Known rows, with every step that occurs
J/T/D: [-22  32  10   5   8   0  14  -2 -19  13  16 -10  -4  16  -4  -5  20  -7
  16   3 -10   3  17 -21 -20 -12  -5  13  -3 -17  33  17  -6  29   6  -7
 -23  -3 -35  14   0 -23  -4   8  26   4 -28  28  29  -4   3  24  38   8]
U/P/J: [  6  21 -12  -3   8   1  37 -10 -37  -1 -14   2   9  13   6 -35  25  -2
  17  23 -13  18  25  -6  -6 -20  -7  21 -27  10  27   9   1  22  11  32
 -10  23 -28  11  -1 -11 -45   0  -7   0 -28  18  16  -5   3  11  54  21]
J/E/X/B: [-46   1  29  -7  23   3   3  38 -23   1  -2   7   4 -18  13  11  22 -11
   0  -7   8  28  15 -17   1 -29 -21  -5  -3 -13  -4   5  -3  25   2  13
 -39  43 -13  33   5  11 -27  10  24  -7 -17  18   3  26  16  16  31  10]
E/J: [-26  17   3 -12   5  -9  15   1 -38  -4 -10  -3  -2  11  -7 -21  21 -24
   2  19  15   6  19 -15 -18  -1 -20  17 -12  25  24  13   2  20   7  13
 -21  20 -24   3   8 -20 -29  -3   6  -5 -32  17  26   7   0  -4  37  11]
L/U/P/J: [  2  31  -8 -11  13  -1  46 -15 -37  -5  -8  18   6   9  22 -44  23  -9
  13  22 -11  21  29  -5 -18 -25 -20   4 -29  10  37  17  -2   3  20  34
  -8  26 -24  17   7 -11 -43   2  -9  19 -37  16  17 -20  14  -2  56  26]
V/D/T/J/E: [-27   3   4   7  13  -7   9 -15 -43  21  23 -11  -6  12   6  -1   1 -21
  22   0  18  15  14  -6  20   0 -11  28   5   5   6  19   9  31  19  16
 -19  -6 -26   7   4 -14 -33  20  17   2 -15  31  39   4   8  12  54  45]
D/V: [-21  23   2  -5   8 -17  12  -1 -33   9  -7   8   2   6  10  -9  16  -6
  13   9  12   3  18  -1   4  -9  16  19 -11  19  13  18   5  15  10   9
  -5   2 -27  11 -25 -20  -5   4   2  10 -30  26  22   6  -9  -4  43  27]
V/D/T/J: [ -6  15  -9   2   5 -13  25  -4 -35  15  30   7  -6  13 -11  -4   4 -23
  19   8  10   4  13 -15   8  -5  -9  25   4  13  24  12  10  25  15   1
 -17   2 -24  -5   6 -18 -27  21   6   6 -18  27  44  -4   4   8  56  35]
E/J/N/F: [-47  18   4 -17  10  10   5 -21 -27  -3  -4  -2  -6 -15  -3 -25  32 -25
  14  15   4   5  19 -15   8  -9   1   0  11  24   4  32   8  29  10  15
 -26  14 -23   4  15 -47 -25 -17  -8 -12 -23  14  29  25   1   2  51  -8]
P/J: [-12  16  -6  -1   7  -1  20  -1 -37   2  -6  10   0   4   4 -22  26 -17
   9  18  -4   8  18 -19  -9 -13 -17  22 -19  19  25  24  -4  15  12  23
 -16  20 -20   5  -3 -20 -38  -5   3   2 -24  16  24   8   1   3  43  12]
F/N/J/E/X/Y: [-55  -7  21 -27  37  -8   3  -7 -28  -6  -8   2   0  -4  11 -11  13  -8
   7   4  31  20   2 -39 -10 -23 -27   7   7  12  -4  -1  22  45  19  12
 -30  38  -8  37   2 -24 -63   3  14 -24 -10  34  24  13  15   5  28  27]
B/D/T/J/E/X/Y: [-29  -9  15  -2  32 -20  14   4 -37  19  21 -15  17 -17 -14   5  12 -12
   3   4   5   9   3  -8  13   7 -13  21  21   5  17 -10  35  41   8  17
 -17  34 -28  20  13  -3 -50  13  17   3 -16  47  38   5   8  16  45  46]
B/D/T/J: [  5   7 -15   6  12  -7  21 -12 -26  17  16  -1   8   3 -16  -9  10 -18
  22  18  -3 -10   8  -2   9   7   2  19   3  24  31  13  17  23   2   6
 -16  16 -38  11   8  -8 -24  19  -4   6 -25  32  44  -6   2  14  58  32]
U/L: [-11  19  16  -3  24  -8  22  16  -6  -1 -19  10   3  14  -3 -12  20  -7
   9  16 -18   4  20  -6 -22 -25   6   4   4  10  23  21   5   5   8  28
 -12  28  -9   2 -21 -14 -17  -2  -6  -4 -14  26  16  13   9  15  55  17]
N/J/E/X/B/D: [-34  -6   2 -11  36  18   4  18 -11   4   8  -9   8 -13   9  11  27 -14
   7 -11  18  29  14 -12  -6 -10 -20  14   3   7   1  -2  19  40  -2   0
 -42  64 -41  44  12  18 -45  22  18 -13 -10  24  23  26  21  28  51  12]
V/D/B: [-14   0 -14  -7  -7   0  20  16 -14   9  19   2   0  11   9   3  24 -26
   9   0  -7  14  21 -15  -7 -11  -7  15 -13   2  19  14 -11  12   3  -3
 -44  36 -25   2  -3   3 -17  31   5   6 -12   8  15  17  12  25  51  24]
V/D/T/J/P: [-13  19 -15   2   1  -2  35  -6 -32  14  27   4   1   2  -8  -8   1 -23
  30  15   8  17  18  -9  15 -15  -1  27 -11  15  22   9   9  43  14  14
 -20   6 -29 -11  14  -5 -18  16   4   7 -18  42  27 -13  -3  14  61  37]
T/J: [-13  16   2   0   8  -6  25  -6 -30   5 -13   8  -2   9  -2 -10  21 -12
  15   9   0   2  20 -16  -2  -9  -4  11 -14  22  23  12   7  22   5  14
 -19  10 -10   6   3 -20 -26  -5   6  -7 -19  27  24   2  -7   2  44  18]
X/B/D/T/J: [ 20   6 -16   3  11   1  17  12 -17  18  31   5  10 -12 -21   8  19 -10
   7  18 -12 -10  14  -8   6  -4  -6   7   8  15  35  12  17  29  -3   6
 -26  26 -50  14  16   3 -30  34  -2   3 -24  33  41  -2  10  19  62  38]
E/X: [-38  14  12  -4  18  -5  20  25 -23  -6  -8  17   0   0   1  -7  12 -21
   5   6   8  13  11 -19  -1 -21  -3   2  -1   2  10  -3  -2  17   7   2
 -25  36  -3  13  -1  -9 -27  -6  11   0 -23  14   9  17   2   8  24  -3]
F/N/J/E/X/B: [-40  -6  15 -21  31  18   4  10 -18  -8  -5  19  -3 -10  21   4  22 -12
   7  -1  32  25   7 -32  -6 -37 -28  -7   2  16 -12  13   7  41  12   4
 -50  35 -11  50  14  -7 -49  16  10 -29  -8  24  18  21  21  17  37   9]
L/U/P/J/E/X: [-37  12  19  -8  28   1  38  -8 -46  -6 -16  13   8  -1  37 -37  19 -13
   7   5  15  45  25   3  -6 -32 -30   5 -20   3  15   7  -1  10  21  39
 -16  36  -9  38   9  -1 -56  -4   3  15 -32  15  10  -4  15   5  40  13]
U/P/J/N/F: [-21  24  -8  -8  14  16  28 -32 -23   4  -7  10   7 -13  10 -35  37 -10
  27  17 -19  19  24  -8  18 -32  14  12  -4  10   5  31   2  31  17  34
 -17  22 -29  13  11 -38 -39 -15 -19  -6 -20  15  18  11   0  15  65   7]
L/U/P/J/N: [ -1  28  -6 -20  20   5  45 -33 -25   2 -11  19   5  -5  16 -46  24 -14
  10  21 -11  19  31 -11  -1 -26 -12  -9 -19  16  22  30  -8   7  33  34
 -18  -2 -20  21  17 -31 -42  -6 -15   7 -43  10  22 -18   5   0  50  15]
P/U/L: [ -8   6  10  -3  22 -11  22  13 -11  -1 -26  24   2  15   1 -18  28  -4
   3  13 -26   2  24   8 -17 -31  -3  -4 -14  11  24  23   6  -2  18  26
 -10  40  -6  14  -7 -21 -27  -8  -9   6 -20  13   1  -1  13  16  68  11]
D/T/J/E: [-27   6  13   4  16  -6   8 -16 -49  17  -2   0  -1   5  -3 -10  12  -5
  21   8  19   1  10  -5  19  -9  -6  23  -9   9   8  23   4  28   8  27
 -10  -8 -14  13   4 -18 -30  12   6  -1 -22  33  28   1   3   9  54  37]
X/B/D: [ 12  10  -6  -3  14   1  16  30   2   9  12 -10  10 -10   0   7  23 -14
   4   9 -30   1  18 -11 -15  -2  -5   1   2   2  22  12   6  21   0   1
 -35  46 -46  21   0  16 -11  24  12   0 -24  13  21  14  21  17  48  24]
L/U/P/J/T: [  4  34  -2 -13   3   7  44 -17 -44   0  12  23   6  14  11 -47  31   0
  15  16   1  15  24 -14 -18 -39 -21   3 -27  -2  40  25  -5   9  21  28
  -5  16 -20  18  20 -23 -34   3  -2  21 -37  17  26 -30  -2  10  55  17]
X/B: [ -8  16   2  -8   6  -1  12  31 -13   3   4  14   1  -8  -3   0  25  -4
   1  10 -17   4  21 -24 -15 -20  -3  -2  -8  -3  21  14  -6  18   0   6
 -31  37 -23  13   1  -1 -16  17   9   0 -23  15  10  12  17   9  41  25]
L/U/P: [ -8  33   4 -14  12  -6  38  -7 -20  -5 -14  11   5  11  25 -35  12  -5
  17  16  -9  18  26  -6 -25 -22   2 -10 -25   2  29  11  -8   4   9  20
 -11  30 -18  17  -2  -3 -19   3  -8  16 -34  16   3 -17  16  -3  52  31]

Rows
[-25  10  -4   2   3   1  15   0  -8  11   5  -2   2   8   5   5  29 -19
  14   4 -21  11  20 -12 -19  -8  -6  15 -19   5  27  16 -12  15  -6  -2
 -43  19 -43  16  -1   3 -18  29   7   4 -26  25  13  12  18  30  48  18]  T/D/B
[  6   7 -22   4  11   3  37 -12 -29  16  11   9  17  -9 -13 -20  19 -14
  24  25 -14   1  21  19  18  -5  -5  12 -25  26  31  14  20  38  16  21
  -8  25 -40  11  28  -7 -29   6  -7  14 -40  31  22 -28   5  15  78  23]  B/D/T/J/P/U
[-29  17   6  -1  13   9  13 -32 -21   7  -8  10  -6 -20   2 -14  34 -13
  25   7  -8   0  17 -19  23 -17  15   0  11  23   3  32  10  34  12  14
 -23   7 -10   8  14 -49 -21 -20  -3 -15 -14  22  27  19  -6  12  61  -1]  T/J/N/F
[-19  30  -6 -17  16  15  32 -41 -24  -1  -2  20   5 -14  26 -48  34 -12
  22  16 -17  21  29  -9   3 -38   4  -9  -6  13  14  38   2  16  24  34
 -13  19 -19  17  15 -40 -37 -14 -21  11 -28  10  22  -2  11   7  69   6]  L/U/P/J/N/F
[-34  15   0  -8  13  12  10 -29 -26   6   1  13  -1 -23   4 -25  38 -21
  19  14  -8   5  17 -22  14 -27   2   8   5  16   8  42   2  27  17  23
 -20  12 -18   6   7 -47 -29 -19  -7  -6 -19  10  26  24   2  13  57  -6]  P/J/N/F
[-14  17  10  -5  17   0  38  12  -9  -2 -31  23  11   9   2 -25  28  -4
  14  19 -25  16  32  14 -14 -39   2  -2 -32  14  23  23   9  19  17  38
  -8  46 -12   9  -1  -9 -18 -13 -12   7 -23  26 -12 -11   7  18  71   7]  J/P/U/L
[-12  15  -8   3  -8  11  19  -6 -28  16  30  11   3  12  -4  -5  47 -15
  13   3  -7   5  18 -18 -15 -26 -30  28 -21   0  48  28 -10  21   2   1
 -36   6 -46  15  18 -18 -31  25  11   9 -28  32  33  -2  -1  39  50   5]  P/J/T/D/B
[-13  20  12 -10  20  -1  30 -27 -43   4 -15   4   5   8  41 -45  21  -7
  14  11  -2  33  32   2 -12 -19 -24  10 -35   8  19  26  -4  10  22  48
 -12  17 -19  29   6  -4 -50   0   4  13 -32  17  15 -11  18  -2  52  33]  L/U/P/J/E
[-32  16   2  -1  11   4   7 -36 -30  11  14  24  -4 -19 -15 -13  23 -13
  27  15   1  -8   8 -18  33 -24  15   5  17  23   3  34  12  32  12  12
 -13  -3 -11   1  12 -54 -19  -4 -17  -7 -20  30  37  10  -5  13  67  13]  D/T/J/N/F
[  0  -6  -7   2  28   8  47  33  -5   8  12  39  27 -19 -24   1  30 -17
   7  17 -19  15  21  26   7 -44 -19  -9   7  20  33   3  35  35  14  25
 -30  64 -30  21  32  12 -41  13 -22   9 -22  46  13 -17   9  40  85  11]  E/X/B/D/T/J/P/U/L
[-26  17   3 -22  16   4  14 -13 -27   4 -14  -1  -1  -3 -10 -24  26 -29
   2  18   9   3  22 -16   7  -3 -13   3  -1  29   9  23  -4  24  15  13
 -32  -7 -19  10  16 -36 -32 -10   2 -13 -35  10  30   9  -6  -3  33   2]  E/J/N
[-46  -2  24 -12  24 -20   8  14 -48   6   0  -3   8 -13   5 -14  26 -14
  -6   2   7  25  13 -23  -5 -18 -34  24  -3  -4   6  -2  18  32  18  31
 -20  43 -13  15   6 -15 -60  -7  24  -2 -17  28  17  15   8   6  29  23]  P/J/E/X/Y
[-20 -11   1  -2  29   6   8  24 -31  16  28   4  15 -23   1   2  21 -20
  -1   9   3  19  11  -3  15 -15 -32  16   9  -3  17  14  13  27   9  18
 -29  43 -42  33  14   9 -51  28   9  13 -25  23  34  18  23  29  48  21]  P/J/E/X/B/D/T
[-44  20   8  -8  14  10   4 -18 -10   4  -8   5  -4 -17   7 -14  26 -13
  20   5 -16   2  16 -24  14 -24  24  -4  11   7  -5  34   3  24  14  11
 -25  18 -13   8  -2 -46  -8 -15  -3  -7 -19  10  17  27  10  14  53  -1]  J/N/F
[-18  27  -4   3  15 -19  11 -12 -21  16  -4  -9  -1   9  14   0  12 -10
  13  10  -2   8  19   0  -3  -3  15  25  -7  12  23  18   6  23   5  -2
 -15 -10 -46  19 -28 -19  -6   7   7  14 -30  35  31   5   2   3  43  27]  T/D/V
[-10  12 -19   1   0  -5  39 -10 -35  14  19  17   0   4  -9 -18  10 -25
  25  14   1  17  21   4  19 -19 -14  17 -25  19  27  14  15  43  24  14
 -16  16 -24  -3  25 -17 -30  11  -2  14 -26  29  16 -24   7  13  74  29]  V/D/T/J/P/U
[ -5   9 -15  -3  18  18   7 -12  -4  20  39  10  10 -36 -17   8  31 -12
  17  13 -23  -9  12  -7  28 -15  13  -3  29  14   9  33  23  39   4   5
 -35  16 -43  16  28 -27 -19  20 -12  -4 -20  29  47  13  11  26  76  20]  X/B/D/T/J/N/F
[ -4  34  -4   7   7   6  37 -17 -32  10  16  -7   4  19   3 -28  31  -1
  22  12 -12  16  22  -9 -16 -24 -15  31 -18 -13  43  18  -3  35  12  14
 -16  -1 -50  17  13 -19 -38   9  12   4 -29  33  31 -21  -2  31  48  10]  U/P/J/T/D
[-31  24  -5 -15   5   3  27   6 -36  -5 -10  -7   8   0  -2 -28  20 -22
  18  24  13  20  25  -5  -9  -9 -14  19 -28  26  21  11   2  41   2  27
 -20  24 -27  -2  15  -9 -21  -4   5  -7 -35  30  11  -3   0   1  45  11]  E/J/P
[  0  42  -3  -2  10   1  46 -29 -31   8  19  11   1  17  12 -39  24  -8
  21  11 -11  21  28  -8 -29 -28 -24  12 -22 -10  52  23  -4  15  15  15
 -15  -2 -39  22  18 -22 -33   7   7  21 -38  27  35 -29  11  16  51  16]  L/U/P/J/T/D
[-38  12   8 -10  20   9  -3 -12 -36   4 -16  -9  -7  15  15 -14  24  -5
  20  -2  28  20  18 -18  -9  -7  -5  27 -28  15  -2  16   7  33   4  18
 -16  25 -21  24  -1 -15 -35   6  13 -14 -15  23  18  13  10   8  54  23]  N/J/E
[  2  28  -5  -3  -1   8  39 -12 -42   4   7   8   9  15  -3 -34  31   4
  20  16  -2  10  22 -10  -7 -35 -12  22 -22  -5  33  16  -3  24  15  24
  -6   8 -28   7  13 -22 -34   3   1   3 -27  24  24 -19 -12  24  48  12]  U/P/J/T
[-22  28  -3 -13   6  13  12  -8 -38   4  12  12  -6  21 -12 -16  30  -2
  19   3  28   1  11 -30 -17 -27  -5  21 -19   5  23  16   3  35   4  -3
 -16  13 -21   9   9 -32 -21   8   9  -5 -18  29  32  -6 -11  22  53   6]  N/J/T
[  3  21  -9 -12  15  10  37 -22 -26   4 -14   7   9   1   4 -35  28 -10
  16  24 -14  17  29  -8  15 -22  -1  11 -15  13  15  21  -5  21  24  32
 -22  -8 -28  17  11 -27 -46  -7  -7  -9 -31  14  19  -6  -5  13  48  13]  U/P/J/N
[ -1  28 -11  -8  -1  12  45 -23 -27   8  25  17   7  18  13 -28  44  -6
  17   6 -13  21  30  -7 -26 -34 -33  10 -33  -4  57  26 -11  10   4  11
 -31   7 -46  23  28  -7 -38  29  -3  24 -39  30  27 -29   9  35  65  19]  L/U/P/J/T/D/B
[-22  36 -10  -5  13   2  11 -32 -34  16  22  -1  -6  23  -6  -3  29  -1
  28   0  35   5  16 -14 -12 -16   6  38 -13  13  27  21  20  43   3 -16
 -13 -18 -55  21  -7 -35 -15  13  10   6 -23  45  48  -7 -18  18  54  15]  N/J/T/D/V
[  6   9 -13  -2  22   1  23 -30 -12  23  18  -2  10 -11 -22  -9  14 -23
  19  21  -8 -11  14  -6  32   4   6   8  13  27  16  26  11  28  18   9
 -23 -15 -35  14  15 -27 -26  11  -7  -4 -31  27  51  -2  -4  14  57  22]  B/D/T/J/N
[-22  17   0   1  -6  11  15   2 -13  16  23   2   1  13  -4   5  39 -12
  17  -3 -12   3  15 -20 -19 -19 -10  16 -17 -13  33  23 -11  21  -6  -9
 -39   6 -40  13   9 -11  -9  27  13   6 -27  28  24  -1  -1  40  45   8]  J/T/D/B
[-25   5  17   3  18  -1   9 -19 -39  12 -21  -7  -3   3  13 -10  19  -3
  20   1   6  14  20  -5   9  -1 -10  19 -15  13   6  18   8  26   8  27
 -21   5  -6  20   5 -12 -32  -5  19 -10 -17  25  20  12   1   5  47  25]  T/J/E
[  0  -1 -12   2  20   2  24  25 -17  10  33  20  13 -18 -25  12  21 -22
   4  10   0   2  10 -10  11 -19 -12   3  22  15  27  -3  18  28  -3  -5
 -36  42 -36  23  23   7 -37  30  -2   2 -21  32  39   4   9  25  53  20]  E/X/B/D/T/J
[-34  -7   7   3  21  -3  12  19 -34  13  35  14   1 -12  -1  19   4 -22
   6  -8  24  28   9 -11  21 -24 -26  10  21  -1   4   2   9  34  15   3
 -42  21 -23  22  19   5 -41  29  20   4 -10  25  32  14  12  23  45  32]  V/D/T/J/E/X/B
[-23  18 -13  -7   0  22  11 -12 -21  12  28   8  -4  23 -11   0  46  -8
  21  -8  14   7  18 -23 -24 -22 -14  26 -28   3  35  20  -2  35 -10 -16
 -38   9 -46  19  17 -15 -25  36   9  -3 -18  40  32  -4  -1  45  62  10]  N/J/T/D/B
[-30  26 -12 -15  11  19  26  -3 -29  -3 -12   6   3   8   0 -21  24 -11
  29  11  19  20  20 -17 -13 -22   5  24 -38  25  14   7   5  48  -3  17
 -17  33 -24   4   4  -9 -22   3  -1 -13 -19  40   6  -4  -3  11  58  15]  N/J/P
